Known rows, with every step that occurs:
T -> A -> K: -.25, -.10, -.05, .04, -.03, .01, -.20, -.06, -.05, -.12, -.04, .07, -.05, -.02, -.04, .03, -.22, .03, .15, -.13, -.04, -.09, -.03, .04, .18, -.29, .09
A -> K: -.24, -.11, .01, .08, -.03, .01, -.11, -.08, -.11, -.03, -.14, -.05, .10, .01, -.02, .05, -.13, .06, .14, -.09, -.09, -.09, .06, .05, .02, -.21, .10
E -> A -> K -> N -> H: -.03, -.08, .01, .12, .04, -.03, -.17, .18, -.29, -.13, .10, -.10, .00, -.21, .21, .08, -.05, -.07, .07, .02, .02, .27, -.06, .09, .27, -.23, .04
T -> A: -.25, -.11, .04, -.07, -.07, .01, -.11, -.03, .09, -.11, .03, -.07, .00, .23, -.12, -.06, -.27, .06, .08, -.05, -.25, -.09, .03, .03, .26, -.14, .02
M -> H -> N -> W: -.11, .03, .22, .22, .02, .10, -.05, -.15, .08, .42, .06, .05, .11, .26, -.04, .13, -.10, -.02, .07, .06, -.24, .01, .10, -.07, .37, .07, -.01
H -> N -> K: -.06, .04, .11, .04, -.08, -.12, .03, -.07, .12, .25, .03, -.03, .11, .22, .09, .07, -.10, -.05, .23, .02, -.09, -.15, .11, .10, .09, -.13, .12
H -> N: -.04, -.09, .13, -.02, -.01, -.04, .02, -.17, .03, .17, -.01, -.14, .12, .30, .04, .05, -.15, .08, .15, .01, -.32, -.11, .13, -.01, .13, .00, .22
K -> A: -.19, -.10, .05, -.02, -.12, .02, -.07, -.01, -.01, -.13, -.12, -.07, .14, .07, -.16, .17, -.17, .04, -.07, .15, -.27, -.11, .15, .07, .17, .04, .05
M -> H -> N: -.01, -.03, .24, .05, .04, .04, .03, -.25, .04, .39, -.04, -.02, .14, .32, -.08, .12, -.16, .07, .09, .04, -.29, -.10, .11, -.06, .22, .11, .14
E -> A -> K: -.20, -.15, -.02, .09, .07, .02, -.24, -.01, -.21, -.05, -.04, -.04, -.05, .11, -.04, -.04, -.07, .05, .10, -.11, -.17, .02, .06, -.01, .10, -.25, .16
H -> N -> E -> A -> K: -.04, -.12, .09, .03, .02, -.05, -.11, .02, .03, .07, .11, .00, .03, .32, .16, .03, .18, -.01, .17, -.11, -.14, .02, .06, .00, .11, -.23, .21
E -> N: -.16, -.07, .14, .01, .03, .00, -.09, .08, -.10, -.03, .08, -.19, .08, .25, -.03, -.03, -.08, .28, -.01, -.05, -.41, .08, .19, -.01, .07, -.09, .09
A -> K -> N -> Q -> M: -.19, .09, -.21, .00, .14, .04, -.16, .08, -.02, -.21, .19, .07, .11, -.20, .13, .39, -.03, -.10, .09, -.02, .17, -.03, -.08, .22, .03, .01, .17
A -> E -> N: -.19, -.03, .16, .05, -.08, .10, -.14, .15, -.13, -.06, .21, -.14, .14, .09, -.05, -.05, -.05, .30, .04, -.21, -.28, .22, .29, .00, -.09, -.21, .01
Y -> N -> H: -.19, -.18, .02, -.01, -.20, .04, .10, .14, -.05, -.21, -.09, -.17, .23, .05, .07, .01, -.19, .13, .14, -.01, -.18, .00, .15, .00, .35, -.17, -.01
M -> W: -.19, -.07, .09, .04, .00, -.07, -.01, -.10, -.03, .14, -.22, -.12, .08, .26, -.15, .11, -.14, .06, .01, .10, -.36, -.09, -.04, .02, .06, .05, -.09
K -> N -> E -> A: -.16, -.11, .16, -.07, -.05, .01, -.13, .21, .08, -.14, .25, -.17, .07, .29, .13, -.01, .06, -.07, -.07, .08, -.12, .13, .06, .08, .24, -.03, -.04
H -> N -> Y: .00, .00, .10, -.09, -.12, -.09, .10, -.26, .13, .03, -.03, -.12, .11, .32, .05, -.04, -.07, .14, .25, .12, -.33, .01, .17, .10, .13, .01, .25
M -> Q -> N -> W: -.16, -.09, -.07, -.12, -.11, .09, -.09, .05, .10, .09, -.16, .18, .01, .05, .10, -.05, -.33, -.15, .02, .06, -.10, -.02, -.09, -.04, .37, -.06, -.15
N -> E -> A -> K: -.23, -.16, .06, .02, -.04, .00, -.16, .14, .01, -.13, .06, -.05, .04, .28, .03, -.05, .15, .00, .07, -.14, -.12, .04, .05, .04, .07, -.29, .02
E -> A: -.20, -.16, .06, -.02, .02, .02, -.16, .02, -.08, -.05, .05, -.17, -.01, .35, -.11, -.12, -.12, .08, .02, -.04, -.38, .02, .12, -.02, .17, -.10, .09
Q -> N -> E: -.27, -.12, .13, -.33, -.23, -.05, .08, .13, .33, -.18, -.04, -.05, .22, .28, .15, .03, -.12, -.05, -.07, -.05, -.11, -.05, .01, .04, .19, -.09, .01
Q -> N: -.23, -.11, .04, -.26, -.14, -.02, .01, -.01, .10, -.11, -.14, -.04, .14, .10, .07, .03, -.34, -.01, -.05, -.03, -.15, -.07, .01, -.01, .22, -.06, .14
Q -> M -> H -> N: -.02, -.05, .12, -.05, .16, .11, -.01, -.17, .03, .23, .10, .11, .13, .37, -.20, .28, -.18, .04, .13, -.06, -.31, -.26, .08, -.07, .14, .18, .14
K -> N -> Q -> M: -.19, .08, -.13, -.11, .09, .03, -.08, .10, .12, -.20, .27, -.07, .14, .04, .06, .31, -.08, -.07, .01, .06, -.04, -.03, -.01, .21, .11, .16, .11
E -> N -> G: -.15, -.14, .19, -.04, -.09, -.07, -.06, .09, -.07, -.04, .11, -.10, .04, .38, .06, .03, .08, .23, .07, -.04, -.23, .06, .22, .03, -.09, -.03, .01
Q -> M: -.25, -.14, -.02, -.14, .03, .06, -.07, .03, .02, -.19, .07, -.06, .12, .30, -.21, .13, -.20, .08, .09, -.13, -.33, -.24, .09, .03, .01, .02, .02
H -> N -> E: -.08, -.10, .21, -.10, -.12, -.06, .10, -.03, .27, .09, .09, -.14, .21, .47, .11, .04, .06, .03, .13, -.02, -.29, -.10, .13, .05, .11, -.03, .08
A -> E -> N -> Q -> M -> W: -.18, .17, -.09, .02, .13, .05, -.13, .22, .00, -.04, .28, .01, .11, .13, -.13, .31, .13, .22, .02, -.14, -.29, .19, .06, .13, -.20, .00, -.05

Rows:
-.05, .10, .07, .10, -.23, .00, -.06, .06, .04, .12, .10, .12, .17, -.12, .00, .24, -.04, -.07, .14, .04, .06, -.03, .24, .14, .02, -.17, .08 => H -> N -> K -> A -> E
-.06, -.15, -.05, -.29, -.08, .04, -.01, -.06, .06, .06, -.25, .12, .04, .10, .05, -.07, -.40, -.08, .03, .03, -.15, -.13, -.07, -.04, .22, -.02, .01 => M -> Q -> N
.00, .10, .04, .03, .06, .05, -.04, -.01, .06, .21, .10, .32, .13, .12, -.23, .50, -.10, -.13, .06, .14, -.05, -.31, .08, .07, .17, .13, .07 => Q -> M -> H -> N -> K -> A
-.19, -.03, .02, -.33, -.23, -.09, .10, -.11, .18, -.25, -.15, -.02, .12, .13, .09, -.05, -.25, .05, .05, .09, -.15, .05, .05, .10, .22, -.05, .17 => Q -> N -> Y
-.21, -.03, -.04, .29, .07, .09, -.37, .15, -.26, -.04, .16, .03, -.08, -.19, .18, .10, -.04, -.14, .01, .06, .11, .24, -.03, .04, .34, -.20, .02 => E -> A -> K -> N -> W
-.01, -.06, .20, .10, .09, .04, -.09, -.06, .03, .29, .09, .12, .05, .36, .03, .10, .17, -.01, .11, -.07, -.12, .03, .03, -.06, .20, -.13, .13 => M -> H -> N -> E -> A -> K
-.23, .11, .08, .07, -.14, .03, -.21, .27, .01, -.06, .35, .08, -.01, .00, -.02, -.05, -.08, .15, .13, -.22, .00, .17, .18, .10, .04, -.44, -.09 => T -> A -> E -> N -> K
-.20, -.07, .19, -.07, -.15, -.01, .00, .14, .17, -.13, .15, -.18, .22, .18, .15, .09, .00, -.06, -.04, .08, -.05, .01, .06, .13, .16, .01, -.10 => K -> N -> E
-.12, .02, .08, -.08, -.15, -.04, .02, -.10, .03, -.18, .04, -.15, .11, .05, .10, .01, -.13, .04, .08, .22, -.09, .11, .09, .19, .19, .06, .07 => K -> N -> Y
-.05, -.19, -.09, -.24, -.04, .03, -.14, .14, .05, -.04, -.12, .25, -.05, .14, .17, -.09, -.07, -.16, .04, -.08, .03, .00, -.14, -.03, .19, -.26, .00 => M -> Q -> N -> E -> A -> K
-.16, .17, -.29, .03, .22, -.03, -.23, .05, -.01, -.12, .13, .25, -.08, -.21, .04, .49, -.08, -.17, .07, .09, .18, -.03, -.33, .21, .17, .02, .05 => T -> A -> K -> N -> Q -> M -> W
-.15, .00, .11, .07, -.12, .12, -.18, .21, -.18, -.16, .16, -.04, .15, -.09, -.12, .15, -.03, .26, -.10, -.03, -.26, .19, .33, .03, -.02, -.12, .04 => K -> A -> E -> N
-.17, .16, .00, .06, -.10, .08, -.16, .23, .01, -.16, .23, -.06, .18, -.11, -.03, .20, .12, .22, -.10, .02, -.19, .31, .28, .16, -.02, -.08, .11 => K -> A -> E -> N -> Q
-.21, .02, .02, .05, -.19, -.06, -.05, .09, .06, -.06, -.07, .03, .13, .00, -.10, .20, -.10, -.08, .00, .17, -.05, -.16, .12, .17, .12, -.10, -.04 => N -> K -> A
-.25, .06, .04, .08, -.29, .04, -.11, .18, .02, -.08, .06, .07, .18, -.16, -.13, .17, -.08, -.05, .04, .02, .07, -.01, .23, .18, -.03, -.22, -.11 => N -> K -> A -> E
-.18, .14, -.13, -.05, .01, .13, -.20, .31, .00, -.31, .38, .05, .17, -.06, -.15, .36, .10, .21, -.07, -.07, -.21, .16, .25, .16, -.10, -.01, .10 => K -> A -> E -> N -> Q -> M
-.03, -.13, .18, -.09, -.02, -.05, -.03, .05, .17, .08, .19, -.14, .07, .57, .08, -.06, .12, .02, .10, -.04, -.36, .01, .13, -.01, .18, -.07, .15 => H -> N -> E -> A
-.20, .09, .14, .11, -.15, .03, -.13, .26, -.05, .01, .25, -.03, .13, .01, .01, -.02, .01, .17, .11, -.19, -.06, .18, .27, .11, -.13, -.35, -.08 => A -> E -> N -> K
-.30, .05, .08, .17, -.10, .17, -.30, .28, -.04, -.10, .40, .04, -.03, .02, -.03, -.06, -.06, .19, .04, -.21, -.18, .34, .19, -.01, .23, -.34, -.14 => T -> A -> E -> N -> W
-.15, .06, -.24, .02, .23, .05, -.29, .16, -.12, -.23, .29, .07, -.03, -.10, .11, .29, .03, -.12, .05, -.02, .10, .08, -.08, .16, .10, -.04, .23 => E -> A -> K -> N -> Q -> M
-.16, .13, .03, -.02, .22, .10, -.09, .10, .09, .04, .28, .04, .12, .31, -.16, .27, .06, .22, -.05, -.06, -.33, .06, .10, .05, .08, .13, .07 => E -> N -> Q -> M -> H
-.08, .00, -.04, .05, -.01, -.02, -.20, -.05, -.21, -.21, .06, -.02, -.07, -.10, .14, .01, -.01, .00, .11, .14, .05, .23, .02, .15, .19, -.15, .19 => E -> A -> K -> N -> Y
-.09, -.16, .03, -.36, -.19, .01, .07, .08, .29, -.02, -.14, .11, .12, .28, .12, -.08, -.18, -.13, .01, .01, -.11, -.12, -.08, .01, .20, -.05, -.13 => M -> Q -> N -> E
-.14, .07, -.12, .12, .12, -.01, -.25, .07, -.11, -.06, .15, -.05, -.03, -.16, .23, .14, .05, -.09, .02, .07, .12, .24, -.04, .16, .19, -.10, .24 => E -> A -> K -> N -> Q
-.14, -.07, .16, .01, -.24, .06, -.15, .22, -.15, -.17, .19, .05, .09, .04, -.04, .19, .12, .21, -.02, -.02, -.08, .18, .36, .08, -.18, -.06, -.04 => K -> A -> E -> N -> G
-.05, .08, .10, .01, .09, .03, .01, -.06, .11, .31, .15, .21, .12, .30, -.15, .30, -.12, -.08, .20, -.04, -.08, -.30, .06, .04, .10, .05, .04 => Q -> M -> H -> N -> K
-.30, .00, -.06, .11, -.36, .15, -.09, .25, -.06, -.20, .00, .17, .21, -.29, -.05, .21, -.14, -.01, .07, .04, .24, -.07, .32, .09, .15, -.26, -.02 => Y -> N -> K -> A -> E
-.12, .03, .00, .04, -.10, -.04, -.07, -.12, -.10, -.20, -.04, -.01, .07, -.20, .17, .10, -.07, .01, .16, .16, .13, .12, .03, .20, .11, -.10, .13 => A -> K -> N -> Y
-.06, .00, .13, .08, -.18, .06, -.08, .33, -.17, -.23, .18, -.12, .20, -.16, -.04, .16, .03, .25, -.05, -.04, -.29, .34, .27, .08, .07, -.19, -.10 => K -> A -> E -> N -> H
-.07, .07, .02, -.02, .01, -.08, .05, -.16, .22, .18, .06, -.16, .15, .28, .13, .10, .00, .04, .15, .05, -.26, .01, .09, .12, .13, .06, .29 => H -> N -> Q
